What can hang from each mark
rituz: zubav
muvov: lodige tasaz temato zubav
tasaz: lodige veke zubav
lodige: rituz temato veke zubav
temato: tasaz veke zubav
zubav: muvov veke

Each row was made from one small tree. The marks that hang from a mark follow it in brackets, in alphabetical order. Every link used is in the known rows. Write each row's tree.
In the rows, zero is written as 128.
Known rows
muvov[temato zubav]: [154 133 144 116 104 148 144 100 177  73 111 119 130 130  97 164 128 151
 132 134 121 123 117 131 120]
rituz[zubav[muvov veke]]: [129 139 180 121 135 141 121 122 223 136 107 130 139 139 106  71 114  97
  90 113 152 110 143 169 103]
muvov[temato]: [146 131 138 116 123 130 142 104 162  77 125 120 135 125  95 154 133 148
 131 119 137 126 127 143 119]
zubav[muvov[tasaz] veke]: [125 134 189 117 108 152  91 121 204 114 104 124 131 126  98 108 133 139
 127 113 126 101 116 173  89]
lodige[rituz temato[veke zubav[muvov]]]: [154 160 145 106 120 136  96 123 201  76 128  82 104 138 106 124  88  84
  94 135 126 149 118 164  92]
tasaz[lodige[rituz] veke zubav[muvov]]: [112 142 134 144 130 134  39 150 190  58 155 122  74 161 120 125  88 110
 118  88 150  96 121 214  94]
temato[tasaz[lodige veke] zubav[muvov]]: [ 99 185 162 125 123 140  41 100 209  82 129 115  97 110  85  98 106 135
 112  99 139 107 106 213  81]
lodige[zubav]: [148 135 143 123 134 122 137 123 149  82 128 125 113 141 121 122  96  93
 101 115 157 134 129 142 127]
rituz[zubav[muvov[temato] veke]]: [153 149 182 116 117 151 123 112 234 123  95 130 137 135 101  92 118 110
  93 128 137 115 151 167 114]
temato[tasaz[lodige[rituz]] veke zubav]: [ 83 168 114 117  89 108  87  97 123  42 127  80  97 130  90 110 108 163
 116  82 129 144  64 170 108]
tasaz[zubav]: [139 132 134 121 121 124 109 122 154  66 142 118 121 149 105 136  99 104
 125  94 154 115 135 149 123]
tasaz[lodige[rituz temato zubav]]: [151 140 121 146 135 126 108 139 125  54 124 119  68 135 155 138  86  74
  93 131 154 149 106 173 135]
muvov[tasaz[lodige[rituz veke] zubav]]: [118 145 132 141  89 108  78 139 142  43 130 124  73 136 126 127 101 127
 143  91 146 107 111 159 131]
tasaz[lodige[rituz] zubav]: [101 123 104 142 112 119  89 137 110  36 149 115  88 162 124 142 105 122
 120  82 157 113 106 178 126]
lodige[rituz veke zubav[muvov]]: [164 141 158 132 142 115 124 148 206  97 122 122  81 145 133  77  74  83
  88 134 149 125 134 146 115]
temato[veke zubav]: [120 162 138  98 100 117 117 102 172  80 134  92 138 136  77 133 109 133
 124  91 133 134 111 146 106]
rituz[zubav[muvov[tasaz[lodige[temato]]] veke]]: [134 163 191 132 115 159  80 117 215 118  85 141 106 103 129  99 123  79
  97 134 144 114 132 202 104]
muvov[temato zubav[veke]]: [161 140 162 119  88 155 119 105 206  87  92 112 131 132  88 152 116 165
 139 122 103 117 104 140 124]
temato[tasaz veke zubav]: [121 179 143  95  98 113 108  82 165  72 121  81 128 115  69 104 103 143
 119  93 125 146  96 140 105]
rituz[zubav[muvov]]: [121 131 162 117 150 134 147 115 196 125 128 139 138 137 114  86 125  83
  84 125 169 115 153 162 100]
lodige[rituz[zubav[muvov]] veke]: [133 134 156 127 148 111 149 134 214 120 127 134 109 142 126  63 102  89
  88 130 165 120 147 142 110]
lodige[rituz veke]: [137 127 132 130 137  99 144 132 169  87 131 116 108 135 113 111 106 138
 133 110 147 124 111 128 121]
rituz[zubav[muvov[lodige] veke]]: [106 149 186 122 116 150 113 125 204 133 107 144 129 133  98  73 145 109
  86 108 144  93 128 176  80]
lodige[temato zubav[muvov[tasaz] veke]]: [191 160 202 123 112 159  81 131 221 101  86 124  95 117 131 105  85  61
  93 152 127 132 135 168 110]

Which tree is each row?
[191 152 171 123 156 147 113 128 209 103 114 125  98 121 135 111  83  40
  76 157 150 138 148 167 109] : lodige[temato zubav[muvov]]
[130 150 153 140 112 132  90 127 164  87 109 124  98 133 116 114  95 120
 112  90 142 116 102 186 130] : tasaz[lodige[zubav[veke]]]
[114 144 144 108  42 147 121 114 138  40 103 110 102 136  97 166 157 185
 136 125  93 124  74 117  89] : muvov[lodige[rituz] tasaz temato[veke] zubav]
[141 129 174 128  97 145  89 148 171  81 103 117  92 159 133  95  94 101
  93 126 134 123 111 160 110] : lodige[rituz zubav[muvov[tasaz] veke]]
[212 171 165 129 146 113 130 127 217  99 106 125  89 103 131 108  62  58
 107 145 145 147 146 130 139] : lodige[temato veke zubav]
[131 156 131 138  74 132  55 113 145  26 103  96  77 141 104 121  91 161
 124  88 115 125  87 179 139] : muvov[temato[tasaz[lodige[rituz] zubav[veke]]]]
[138 186 137 113  83 122  69  85 168  39 113  94  96 108  83 125  97 155
 128  83 117 131 106 174 121] : muvov[temato[tasaz[lodige zubav] veke]]
[121 140 193 116 109 147 112 120 211 127  98 136 136 133 111  78 128 103
 101 120 147 108 140 163  99] : rituz[zubav[muvov[tasaz] veke]]
[150 154 143 139  83 117 108 130 151  45 102 130  68 124 138 130 102 128
 123 125 135 131 112 148 144] : muvov[tasaz[lodige[rituz veke zubav]] temato]
[ 80 116 135 124  91 130 126 132  88  55 129 131 106 142 116 142 169 157
 128 110 138 111  85 135  90] : muvov[lodige[rituz] tasaz]
[155 178 145 118 103 119 106 118 140  53 102  95  65 114 122  95  89  97
  82 130 119 164  83 131 104] : muvov[lodige[rituz temato[tasaz veke] zubav]]
[107 142 141 131 119 103 157 135 156  98 125 140 101 139 119  84 132 116
 103 111 159 114 122 122 111] : muvov[lodige[rituz[zubav] veke]]
[147 158 168  99 121 135 138  99 231 114 111 118 140 125  95  99 119 108
  91 125 138 131 154 156  99] : rituz[zubav[muvov[temato[veke]]]]
[ 98 135 159 118  77 152 126 114 133  72 111 141 119 124 101 151 170 157
 135 123 125  99  90 129  86] : muvov[lodige tasaz zubav]
[143 169 139  93  85 127 118  92 183  66 125  89 137 130  73 152 112 145
 129 104 119 142 122 142 114] : muvov[temato[veke zubav]]
[125 177 150 113 118 122  78  96 183  71 131 101 116 121  80 112  96 137
 128  99 139 131 109 151 106] : temato[tasaz[veke] zubav]
[198 184 186 115 123 128 113 102 242  96  88 121  89  96 105  68  77 101
  91 147 127 134 144 144 119] : lodige[veke zubav[muvov[temato[tasaz]]]]
[103 124 145 133  82 146 116 137 147  74 108 119 103 158 101 132 139 168
 125 105 110 105  67 141  96] : muvov[lodige[rituz] zubav[veke]]
[119 160 138 109  63 136 122  96 146  43  97  94  95 122  85 129 136 192
 119 119  90 137  62 119  92] : muvov[lodige[rituz] temato[tasaz veke] zubav]
[123 148 140 138  73 145  90 101 157  49  83 101  88 126 103 129 116 195
 127 111  99 126  58 165 126] : muvov[temato[tasaz[lodige[rituz]]] zubav[veke]]
[126 137 168 123 121 118 139 133 199 109 114 139 107 136 132  68 115  94
 100 137 159 117 146 135 108] : lodige[rituz[zubav[muvov[tasaz]]] veke]
[171 161 136 125 124 112 121 129 186  70 123 100  92 127 117 128  81  88
 120 135 141 146 124 130 132] : lodige[rituz temato[zubav] veke]
[129 170 179 110 105 147  75 100 210  97 102  97 123 124  76  77 104 130
 102 108 122 119 106 176  94] : temato[tasaz zubav[muvov veke]]
[160 159 157 116  85 138  63 119 189  45 129 122 106 137 100 166  99 127
 153 108 130 114 146 147 121] : muvov[tasaz[veke zubav] temato]
[163 139 138 134 130  99 140 143 167  79 126 118  86 147 132  96  72  99
 107 120 152 137 123 121 138] : lodige[rituz veke zubav]
[111 156 154 123 105 130 106 138 187  87 130 122  93 140  96  96 127 120
 105 117 135 102 115 157  81] : temato[zubav[muvov[lodige[rituz veke]]]]
[149 147 171 128 138 141  95 138 211  96 119 132  95 134 145 105 101  63
  97 154 155 134 148 158  97] : lodige[rituz[zubav[muvov[tasaz[veke]]]] temato]
